Each row comes from the steps of one walk. Every step used is in the known rows, and no mark comes twice. Write the walk behind each row, first mark first.
Known rows
U-E-T-R: [-11.8   6.4 -42.2   5.8   7.4 -14.2 -56.0 -28.2 -50.3 -14.5 -16.5  10.7
  -0.3  30.2  14.2   2.5  -9.7  12.7 -21.8 -24.3  21.6   1.7  80.1  -6.1
   8.4  -8.8 -15.2   6.7  41.6 -52.8 -23.5 -21.1  64.3  30.5]
R-U-E-T-W: [-27.0  10.8 -17.1   7.5  40.3  -9.1 -31.7 -19.3 -53.2 -13.9 -14.8   5.5
   2.7  29.8   1.3   0.3  13.3   2.4 -30.2 -25.1  24.2  -7.9  73.9  -8.0
   2.7 -51.4  -6.1 -27.5  17.2 -65.1 -27.5 -16.0  41.8  47.6]
F-T-R: [  3.4  -2.3 -34.3  18.8 -16.0   3.6 -59.9 -12.4 -17.5  15.8 -24.6  20.6
   1.0  37.0  32.9  -2.7  -8.5  31.5 -20.4   0.3   0.8  -3.0  54.0   9.3
  13.1 -26.9   5.0   1.8  47.9 -51.5  -2.9 -24.7  55.9  25.6]
F-T-R-U: [ 10.8  -2.8 -39.1  16.1   5.3   1.3 -57.5 -24.9 -39.4  18.5 -29.2  11.2
  -2.8  61.0  40.3 -11.8  -0.4  11.0 -20.3  -4.2   7.8 -15.2  47.6  13.4
  23.7 -36.3  17.1  -5.6  38.5 -57.9 -10.2 -23.0  39.6  42.6]
E-T: [-22.8  14.9 -21.5   3.2   6.2  -6.6 -34.0 -17.2 -16.4   8.6  -6.9  -3.5
  -3.1   9.6  17.0  -0.3  -2.3  13.8 -17.9  -7.6  19.3   1.2  54.9  -1.0
   2.3 -13.5   9.0 -11.4  32.9 -40.3   1.2 -34.7  50.2   3.5]
F-T-U-R: [  2.9   1.8 -34.4  13.6   3.6  10.4 -57.7 -12.9 -49.2   2.3 -40.6  35.8
   1.2  50.0  30.5  24.0  -5.0   6.1 -11.3   2.2  -9.9   1.7  62.6 -11.7
   7.2 -39.4   1.6 -11.4  17.7 -49.9 -11.2 -23.4  53.4  21.4]
W-T-K-U: [ -7.2   3.9 -18.0  37.7  -1.2  -4.1 -40.4 -34.9  22.5  10.1 -26.4  17.4
  17.8  50.5  20.7  13.7   8.0  33.5  31.1   9.9   0.2  11.0  22.3  -0.4
 -14.8 -26.0  24.8 -24.8  34.1 -58.8   3.9 -26.5  15.5   6.7]
W-T-E-U-R: [-23.7  -7.9 -31.1  16.2 -12.2  -1.2 -72.6 -41.0 -32.3 -10.2 -62.2  24.0
  42.2  32.4  -6.4  12.7  -7.8  -4.8  13.4 -19.3  -4.5  24.4  66.4  -0.4
   8.0  -4.9  29.9 -21.0  15.6 -55.2 -36.7 -26.1  41.9  36.2]
U-R-T-W: [-33.2 -14.2 -24.5   4.7   6.1   6.5 -33.1  -4.3 -23.1 -18.6 -14.0   9.6
 -19.2   6.9  -0.5  16.2  22.9  13.5 -32.4 -28.2  -9.1  14.8  63.9 -17.3
   1.5 -34.9  14.1 -29.2  23.8 -45.8 -25.3 -25.3  80.5  27.8]
Z-T-R: [ -4.9   3.5 -27.6  10.3 -23.1 -15.9 -52.9 -20.6  -7.7   9.9 -26.5   3.8
  -4.0  29.7  35.6  13.4  12.6  21.8 -12.7  -1.5  25.8  13.6  59.8   9.2
   9.0 -19.5  26.2   5.9  61.6 -37.6  -8.6 -31.3  46.2  26.0]
F-T-U: [  3.7  11.0 -12.5  17.7  11.1   9.8 -51.5  -9.6 -30.6  24.9 -32.2  18.0
   5.5  50.4  35.2   1.6  -7.3  18.6  -8.7  18.0  -1.7 -12.8  55.0   1.9
   2.1 -46.9   3.7 -13.2  38.4 -53.5   3.6 -23.0  31.7  27.2]
T-E-U-R: [-30.3   5.9 -32.2  29.4   6.5  14.1 -66.0 -11.7 -45.1 -18.6 -57.9  14.1
  37.6  35.7 -15.9  13.9  -0.3 -23.3 -18.8 -24.5   3.2  17.0  73.2   0.2
  -1.3  -4.0  29.3  -2.0  12.0 -48.1 -37.3 -21.2  34.4  45.3]
F-T-W: [-14.7   2.8  -1.8  27.2  -6.9   9.2 -37.9  12.1  -7.4  12.5 -13.4  16.3
   3.9  12.3  14.0   4.3   2.0  38.0 -24.5   8.2  -1.7  -1.4  58.5   1.5
  -5.3 -57.8  -0.1 -25.7  32.9 -52.4   2.8 -12.9  58.9  22.7]
E-T-K: [-21.5  19.4 -38.3  17.2   8.1   1.8 -44.5 -17.6 -20.4  12.8  -2.4  -1.3
  -8.1  24.1  10.7  13.3   8.8   8.0  -0.8 -10.6   8.2   2.9  43.9  -9.9
  -6.7 -11.5  -0.5  -4.7  52.0 -50.3   7.6 -33.6  46.8   1.8]
T-K: [-23.9  13.6 -18.7  36.2  17.0  14.7 -41.4   4.6   3.4  17.4 -18.0  -3.5
   4.6  28.9  -5.0  20.5   8.4   2.9  -5.7   2.4   6.7   0.4  22.7  -8.7
 -17.2 -15.7  16.4  -1.1  54.0 -47.7  -3.7 -22.0  34.4  -2.8]
E-U: [-19.8   6.7 -11.5  25.2  13.1   1.5 -47.1 -12.8  -7.2  12.3 -33.1  -2.0
  20.4  40.6  -3.0  -4.1  -7.6  -1.1 -14.5  -5.0  30.2   3.7  40.5   7.6
  -8.7 -17.1  37.8  -7.0  16.6 -40.0  -2.5 -33.1  16.3  16.4]
W-T: [-19.7  -6.7   0.4   6.8  -0.8  -6.5 -41.8 -24.4  20.1  21.0 -22.8   3.5
  14.3  12.5  11.9  10.6 -12.9  29.6   9.8   5.7   7.3   7.6  34.5  -2.8
   0.8 -12.7  27.3 -12.8  40.6 -46.8  -4.7 -32.0  42.0  -7.0]
Z-T-R-U: [ -2.3   1.4 -31.0   8.2   3.6 -17.2 -50.6 -37.0 -25.6  12.1 -32.5  -1.8
  -7.9  52.2  42.3   1.1  17.8   0.7 -13.4  -3.1  30.6  -0.5  53.3  16.3
  19.9 -28.7  37.9  -1.6  50.7 -46.7 -18.1 -31.4  28.0  48.1]
K-U-R-T: [-11.8 -14.1 -33.2  13.4  20.1  -7.6 -33.5 -36.2 -13.8 -26.6 -24.1  19.7
 -11.1  39.2  23.0  10.3  13.7  13.9 -18.4 -22.9   2.7   6.2  53.0   3.6
   1.7 -17.6  26.8 -20.9   3.2 -35.5 -21.2 -34.5  47.9  23.9]
K-U-R-T-F: [-23.3 -17.1 -45.3  16.4  31.1  -6.6 -27.5 -23.1 -11.0 -21.5 -25.2  33.0
 -14.6  34.9  45.0  20.4  41.8  16.0  -8.1 -23.1   6.9   5.4  36.3  30.1
   6.2 -18.4  25.8 -10.1  -4.6 -41.6 -12.7 -24.3  55.1  35.1]
K-U: [-16.5  10.7  -0.6  37.7  18.8  -0.1 -24.8 -11.8  17.5  -3.7 -27.4   2.1
  16.2  40.3  11.3   0.3   4.7  19.7 -17.1  11.1  22.2   0.8  40.0  18.6
 -14.8 -29.1  34.5 -11.7   9.1 -39.9  -0.3 -23.7  13.4  15.0]

Which walk is each row?
[-16.3   9.6 -21.4  -2.4  53.3 -15.9 -38.7 -40.8 -54.0 -12.2 -20.6   5.3
   5.4  36.7  17.2  -4.0  -2.0  -8.3 -18.2 -23.4  35.0 -14.5  63.7  -0.4
   9.0 -19.8  -1.2  -8.6  24.9 -55.8 -26.6 -30.2  30.6  32.9] -> R-U-E-T
[-12.3   2.7 -10.2  -1.6  54.1  -7.0 -54.0 -27.1 -47.8  -3.2 -30.6  17.5
   0.7  54.1  23.6   2.3  -0.9  -3.4 -17.2 -16.3   1.2 -20.7  67.0 -17.0
   0.1 -29.7  -2.0  -9.4  48.5 -50.8 -34.0 -31.1  29.1  43.5] -> R-T-U-E
[-19.3  12.5 -43.9   1.6   2.2   0.6 -51.2 -23.5 -57.4  -9.6 -26.0  10.0
  -8.9  39.7  16.3  24.4   4.5  -8.7  -9.9 -11.2   4.2  15.1  72.6 -16.7
   8.6 -26.2   5.4 -11.1  13.8 -48.9 -13.8 -30.0  53.7  16.5] -> E-T-U-R
[ -3.6  10.6 -40.7  21.4  10.2 -18.8 -49.0 -40.6 -39.5 -29.0 -27.4  20.5
   5.5  56.4  26.2  -5.9  -1.7  21.0 -17.3 -19.6  27.1   4.0  80.5  11.0
   3.5 -23.1  -7.4  -1.8  13.3 -55.7 -20.1 -19.3  37.6  47.2] -> K-U-E-T-R
[-11.3  17.0 -41.0  15.1  54.2  -7.1 -45.2 -34.9 -55.1  -3.3 -15.6  12.1
   0.2  49.5   9.4  10.3  10.0 -18.0  -5.5 -27.0  20.7 -17.4  48.7 -12.0
  -0.2 -20.1 -11.4  -5.0  42.6 -65.2 -24.1 -26.7  30.1  31.1] -> R-U-E-T-K
[  0.6  -0.6 -28.4   4.9  27.4 -25.9 -53.5 -38.2 -44.5  -7.2 -41.0  17.2
   5.8  58.4  37.5   8.7  11.5  -3.4 -10.4 -17.1  38.8 -12.0  61.7   8.4
  15.1 -23.6  15.4   3.6  54.1 -51.3 -39.1 -23.8  26.1  57.8] -> Z-T-R-U-E
[-22.7   6.6 -24.6  13.2  12.3  18.5 -50.7  -6.2 -33.9  -6.2 -42.6  10.7
   0.8  44.3   0.7  33.3   2.6 -11.9 -13.7   1.1   0.1  12.7  55.3 -18.8
  -5.0 -29.5  23.8  -3.6  16.0 -46.2 -22.1 -21.8  42.1  12.8] -> T-U-R
[-29.9  -9.5 -39.0   6.5  26.1   6.5 -55.0 -22.6 -40.4 -19.9 -33.9  13.5
   3.7  12.2   2.2  13.4   7.7  -5.6 -23.6 -30.8 -19.5   3.4  75.6  -9.1
  10.8  -1.4  14.3 -10.5  44.6 -46.6 -48.1 -25.9  64.8  39.0] -> U-R-T-E
[-26.7  16.1  -9.6  31.1  19.0 -15.8 -23.9 -20.0 -26.4 -35.0 -14.9  20.8
  11.7  34.5   7.6   0.0  10.6  28.5 -23.7 -10.8  21.3   4.7  86.6   2.4
 -18.6 -50.1 -12.8 -29.7  -3.1 -62.8 -14.7 -15.8  39.9  44.1] -> K-U-E-T-W
[ 12.8   8.2 -26.6  50.9  32.7  -7.0 -48.0 -24.3 -20.6  -9.5 -33.0  48.3
  20.7  63.0  28.9  14.8   0.3  26.9   5.4  -3.0   7.5 -17.5  46.5   1.5
 -21.4 -33.0 -21.5  -7.3  32.7 -58.9 -12.9 -14.7  23.7  28.1] -> F-T-K-U-E
[-20.9   1.3 -10.9  22.1  -2.0  -4.1 -65.9 -37.5 -14.1  11.3 -52.4  10.6
  46.0  37.0  -2.7  -6.9 -11.2   8.1  14.3  -8.2  -0.3   5.9  61.0   8.5
   5.0 -12.0  34.0 -16.6  31.6 -60.0 -20.0 -30.8  17.1  42.4] -> W-T-E-U
[-15.8   4.6   4.1  37.9  45.9  -8.4 -35.2 -19.4  -2.0 -21.5 -37.9  20.4
  27.2  43.2   6.9   5.3  -4.2  14.5 -15.3  -1.7  27.3  -8.2  52.0   9.3
 -20.3 -23.1   6.8  -6.8  10.0 -42.2 -19.1 -13.9  14.9  25.4] -> K-U-E
[-31.6   7.6 -31.5   5.5  42.9 -17.0 -35.3 -13.0 -30.8  -9.3 -14.7  21.4
   6.1   7.4  28.4  15.2  18.8   8.0  -8.3 -20.8  31.5  -6.8  50.3  20.4
   2.1  -4.6 -14.2   7.3  27.1 -53.2 -11.9 -16.6  60.4  26.5] -> U-E-T-F
[-16.3   1.2 -40.3  48.1   7.8  11.6 -40.7 -10.2  -7.5 -17.7 -34.5  22.2
   4.0  52.0   1.1  36.9  21.2   1.8  -2.5  -6.8   4.3  17.5  34.3  -4.5
 -19.9 -17.1  18.9  -7.9  11.5 -47.9 -12.2 -19.0  34.9   9.2] -> T-K-U-R
[ -9.8  -0.2 -28.7  36.0  24.0  -2.2 -40.5 -30.3  -3.3   0.3 -10.6  10.4
 -14.4  54.4  23.1  -0.3  22.9  16.7  -2.1  -8.3  -2.4  -9.2  35.4   4.0
 -11.2 -27.2  17.1 -18.2  40.3 -46.1  -6.3 -37.0  20.7  28.7] -> R-T-K-U
[ -5.5  15.2  -0.1   6.6  30.0 -21.2 -51.5 -22.0 -36.6   0.1 -43.4  26.0
  13.2  49.4  32.3  22.6   0.8   3.6  -1.3   4.5  28.1  -9.7  71.5  -6.0
  -9.2 -33.3   2.7  -4.6  51.9 -46.9 -26.1 -26.1  19.1  38.6] -> Z-T-U-E
[ -7.9  -1.7 -43.4  28.9  -0.3  10.4 -73.2 -23.8 -55.6 -10.6 -56.6  39.4
  35.3  41.2  12.3   5.6 -12.2  -4.3 -11.7 -19.3  -7.9   5.3  80.2  10.0
   7.7 -12.5   8.5  -9.8  14.4 -52.3 -29.3 -24.3  50.0  51.2] -> F-T-E-U-R
[-27.0 -18.7 -56.4   5.8  21.2  -9.3 -41.8 -21.7 -36.1 -11.7 -31.5  30.7
  -9.4  34.6  37.0  13.5  36.0  -8.9 -10.6 -40.2  17.0   6.9  36.3  22.1
   9.5  -4.2  29.4  -1.5   3.3 -39.2 -12.2 -33.6  56.3  39.2] -> E-U-R-T-F
[-25.1   4.4 -23.0  17.0  28.3  -0.5 -63.8 -35.5 -36.6   1.2 -32.3   6.3
  20.0  40.2  11.6 -22.1   4.3  -5.2 -18.0 -24.1  -0.7  -9.9  71.5  12.0
   9.2  -9.7  26.4 -11.1  38.6 -47.2 -29.9 -40.7  20.1  61.6] -> R-T-E-U
[-17.1 -19.3 -39.9   0.5  13.2  -9.7 -50.7 -36.0 -35.5  -9.5 -29.0  17.9
  -4.7  39.5  15.4   5.2   4.5  -9.2 -16.1 -36.3  14.5   6.7  54.2  -4.6
   5.9  -4.2  25.1 -11.1  13.3 -36.1 -19.4 -43.1  48.6  25.3] -> E-U-R-T
[-13.8  16.3 -35.0  16.0  33.2  -7.6 -50.1 -20.1 -38.2  -5.7 -10.8  13.1
   4.3  27.2   7.4  18.5   0.0  -0.8  -0.6 -21.1  16.5  -7.0  55.2 -19.6
 -12.7  -8.3 -24.1   1.4  50.2 -57.8 -17.1 -25.3  48.5  13.8] -> U-E-T-K
[-17.0  12.5 -18.2   3.8  32.4 -17.2 -42.7 -24.3 -35.1  -9.0 -14.6  10.2
   9.8  13.9   8.7   6.5 -11.5   6.6 -14.5 -18.3  26.1  -3.8  69.0  -5.9
  -2.6  -9.1 -16.5  -2.0  32.1 -45.1 -21.3 -27.4  50.8  15.2] -> U-E-T
[ -2.9  -0.6 -15.3  37.8  22.0 -15.8 -49.1 -38.5   3.7  -9.1 -36.4  31.4
  28.7  55.2  12.2  17.3  -0.9  28.1  29.6  -1.7   9.2   3.9  35.7  -9.2
 -23.6 -21.0  -2.7 -15.5  33.4 -63.6 -21.5 -17.8  18.8  17.2] -> W-T-K-U-E
[-10.2   0.6  -0.4   4.6  26.6  -9.3 -58.2 -34.1 -23.3   6.2 -44.0  22.7
  26.9  49.1  15.2  20.4 -17.4  12.6  15.6   4.5   6.6  -4.5  58.4 -17.1
  -6.2 -34.1   2.7 -14.9  38.6 -61.8 -29.2 -20.2  25.1  25.8] -> W-T-U-E
[ -9.4   0.0 -28.2  16.0  47.7  -1.4 -53.1 -24.9 -42.2  -6.2 -39.9   3.6
  11.6  58.3   3.8  -0.6  -2.5 -11.6 -26.4 -21.1  25.4  -8.9  54.4  -2.1
  11.2 -23.0  15.1   8.0  34.6 -55.3 -41.1 -15.8  31.1  51.8] -> T-R-U-E
[-19.8  -5.3 -35.9  24.7  23.7   1.2 -46.2 -35.6 -30.8 -36.8 -38.5  17.6
  10.8  39.1  13.5   4.2  17.4   5.7 -17.4 -25.6 -15.2   5.9  77.9   7.4
   4.9 -14.3  23.7 -22.7  14.7 -47.4 -41.1 -22.6  40.5  56.2] -> K-U-R-T-E
[-12.4   7.9 -45.1   2.1 -14.2  -3.4 -50.1 -26.0 -29.9   4.2  -7.0  -4.3
 -14.1  25.0  20.7  -2.8   1.6  18.1 -21.5 -12.8  11.9  10.5  66.2   3.2
  12.2 -16.3  10.3   2.3  41.1 -49.8  -6.1 -31.1  60.4  21.6] -> E-T-R
[-27.9   7.1 -38.3   3.6  66.6 -14.0 -32.2 -26.1 -50.1  -8.5 -20.2  17.3
   2.6  34.9  33.5   4.2  25.9  -8.9 -14.7 -23.2  38.5 -17.1  45.2  27.2
  16.5 -12.9  -0.4  -0.9  17.0 -59.8 -15.1 -18.1  41.0  47.2] -> R-U-E-T-F
[-31.3  -3.9  -5.7  10.0  16.1   1.8 -29.4  -1.1  -7.8   4.5  -2.3  -4.6
 -16.9   8.4   7.4  -4.0  19.8  24.1 -31.7 -11.1  -2.7   0.3  57.1  -5.9
  -1.6 -45.6  21.1 -29.8  40.3 -46.6 -11.3 -30.1  56.9  28.3] -> R-T-W
[ -9.0   2.0 -23.4  32.4  54.5  -9.1 -45.3 -36.2 -19.6 -17.8 -19.1  28.1
  -1.7  60.5  22.6   6.7  18.2  10.6  -1.9 -20.2   7.6 -18.2  48.2  -5.5
 -18.4 -21.9  -5.7 -14.6  38.7 -53.2 -24.7 -24.9  23.2  38.0] -> R-T-K-U-E
[-18.5   4.7 -13.1  -1.3  31.0   2.4 -48.6 -23.2 -29.4  14.7 -18.0  -1.1
 -12.8  48.8  27.1  -3.1  11.1   2.3 -16.9  -1.0  -6.3 -10.9  55.0  -9.7
   6.4 -38.8  23.1 -13.0  44.0 -47.7 -14.4 -37.7  26.4  34.7] -> R-T-U
[-27.1 -10.7 -23.4  22.9   2.7   0.0 -25.6 -17.3 -17.6 -32.2 -19.4  21.4
 -14.4  31.4  12.9  10.4  31.4  25.2 -29.0 -19.8  -7.3  15.3  64.9  -1.5
  -5.5 -52.1  21.9 -39.7  -1.5 -46.7 -21.9 -22.6  57.1  41.6] -> K-U-R-T-W
[-11.4  10.3 -15.3  52.5  44.7  -2.5 -41.3 -13.2  -6.3 -15.7 -34.7  23.0
  22.6  60.1  -2.0  21.6   8.2   9.4   0.8  -3.1  15.4  -6.6  36.5  -2.9
 -30.0 -25.0   3.1  -4.0  26.2 -53.7 -16.7 -11.7  12.1  24.1] -> T-K-U-E
[-21.1 -19.7 -33.2  -5.8  19.6  -2.5 -42.0 -19.6 -20.8  -8.3 -19.8  12.4
 -18.1  13.9  15.0  17.0   9.3   0.9 -22.0 -31.0  -1.4   6.9  50.4 -10.3
   5.2  -5.5  18.8  -9.7  33.3 -36.7 -27.7 -35.9  69.5   9.0] -> U-R-T
[-34.5 -20.4 -50.1  -0.8  31.7   0.3 -31.1 -10.0 -16.2 -10.4 -22.0  22.3
 -20.6   9.6  37.4  24.5  36.6   4.1 -14.5 -31.4   4.4   3.3  34.6  15.2
  12.9  -1.8  19.9  -1.1  28.2 -40.8 -19.1 -27.2  75.4  18.9] -> U-R-T-F
